Each row comes from the steps of one walk. Every step used is in the known rows, and no mark comes twice. Write the walk behind each row, first mark first.
Known rows
muba/nubu/molis/tikatil: 745	-53	-230	445	-204	-64	-53	-481	480	121	-187	210	-116	-398	233	267
letuk/muba/mopabak: 36	59	150	112	-146	373	262	21	445	193	-135	-88	216	145	-120	588
muba/mopabak: -137	236	78	64	-75	130	104	44	333	151	-29	-120	362	14	-43	313
muba/nubu/molis: 428	-2	-125	404	-81	-137	-4	-256	312	234	-51	249	-184	-449	11	421
molis/tikatil: 406	25	93	39	-157	-24	-100	-167	358	-85	-89	-44	265	-114	80	-46
mopabak/molis: -80	212	-19	175	40	-479	33	153	240	-98	54	29	240	43	-57	150
nubu/muba/mopabak/molis: -246	114	-111	135	-32	-185	159	-69	171	275	-216	285	328	320	208	503
nubu/molis: 158	-26	-106	291	78	-135	-36	-74	297	86	-105	271	51	-158	49	97
firem/muba/mopabak: -143	157	153	-26	-71	398	120	-21	601	478	-176	-77	184	-107	83	583
nubu/molis/letuk: 489	-241	-274	34	-7	115	29	-326	226	242	-143	409	196	-26	48	130
molis/firem: 191	-34	379	-228	-184	86	-89	-189	327	359	-3	324	182	-68	-168	-71
letuk/muba/nubu/molis: 576	-171	-58	466	-160	100	124	-248	463	261	-154	276	-330	-319	-67	681
muba/firem/molis: 207	-58	195	296	126	559	303	-55	514	491	95	-37	-13	94	-13	213
firem/muba: 78	-5	269	-90	-27	172	-59	34	474	338	-102	3	63	-312	-21	386
letuk/muba: 250	-101	245	57	-116	133	102	56	349	65	-55	-4	79	-53	-222	375
nubu/molis/firem/muba/mopabak: 29	-66	-2	32	-84	562	84	-446	798	818	-428	588	-25	31	264	403
muba/firem: 185	106	377	60	-78	356	126	92	386	365	149	-25	133	-189	-262	20

Write each row's walk
-134	15	66	-80	-164	-16	116	-337	282	582	-284	656	274	430	189	328 => nubu/muba/mopabak/molis/firem
729	-286	-208	68	-155	379	39	-550	514	723	-253	413	-198	-451	138	720 => firem/muba/nubu/molis/letuk
513	-96	61	186	-217	28	-60	-521	421	561	-109	601	-247	-337	-24	222 => muba/nubu/molis/firem
678	-145	-107	83	-285	-11	244	-258	336	278	-58	146	-22	-27	-196	775 => mopabak/molis/letuk/muba/nubu
428	-184	-106	-42	-123	11	198	-109	309	128	-113	193	243	304	-132	451 => mopabak/molis/letuk/muba
-180	260	54	9	-150	-76	129	-145	449	339	-105	323	292	341	9	181 => muba/mopabak/molis/firem
387	-311	-186	91	-43	811	470	-362	549	508	-220	35	220	559	132	827 => firem/molis/letuk/muba/mopabak
20	94	163	-61	-102	-300	-11	-114	359	223	-7	391	177	157	-107	-18 => mopabak/molis/firem
526	-115	77	323	5	640	234	-302	690	376	-47	-44	47	143	223	62 => muba/firem/molis/tikatil
771	-202	-265	170	-177	85	46	-498	252	413	-98	374	-43	-327	6	432 => muba/nubu/molis/letuk
-42	41	331	-250	-194	577	50	-277	709	796	-263	296	149	13	44	395 => molis/firem/muba/mopabak
-36	75	100	55	-219	150	255	-182	591	386	-228	336	160	472	-76	462 => letuk/muba/mopabak/molis/firem
257	-142	50	58	-58	35	-78	-352	401	388	-176	636	-8	-50	26	-101 => nubu/molis/firem
697	-296	278	-129	-237	846	310	-183	466	568	10	135	145	66	-339	338 => molis/letuk/muba/firem
838	-263	99	-83	-375	365	179	-334	302	426	-46	98	1	-222	-257	727 => molis/letuk/muba/nubu
590	-512	60	-58	19	855	342	-469	295	912	-109	441	103	327	175	378 => nubu/muba/firem/molis/letuk
-74	-11	96	-37	-98	188	107	-140	161	407	-184	235	321	103	140	447 => nubu/muba/mopabak
544	-162	68	32	-159	452	377	-99	486	447	-18	194	134	280	-254	366 => mopabak/molis/letuk/muba/firem
420	-72	-56	321	-71	160	-16	-294	585	552	-219	279	-350	-583	152	701 => firem/muba/nubu/molis
583	-464	-79	35	-1	602	322	-325	435	373	-147	118	85	368	33	603 => firem/molis/letuk/muba
-289	267	-61	149	27	38	180	57	611	342	-218	-20	189	98	177	657 => firem/muba/mopabak/molis
50	151	-260	-16	-98	-16	232	-123	287	203	-86	85	495	336	33	401 => muba/mopabak/molis/letuk
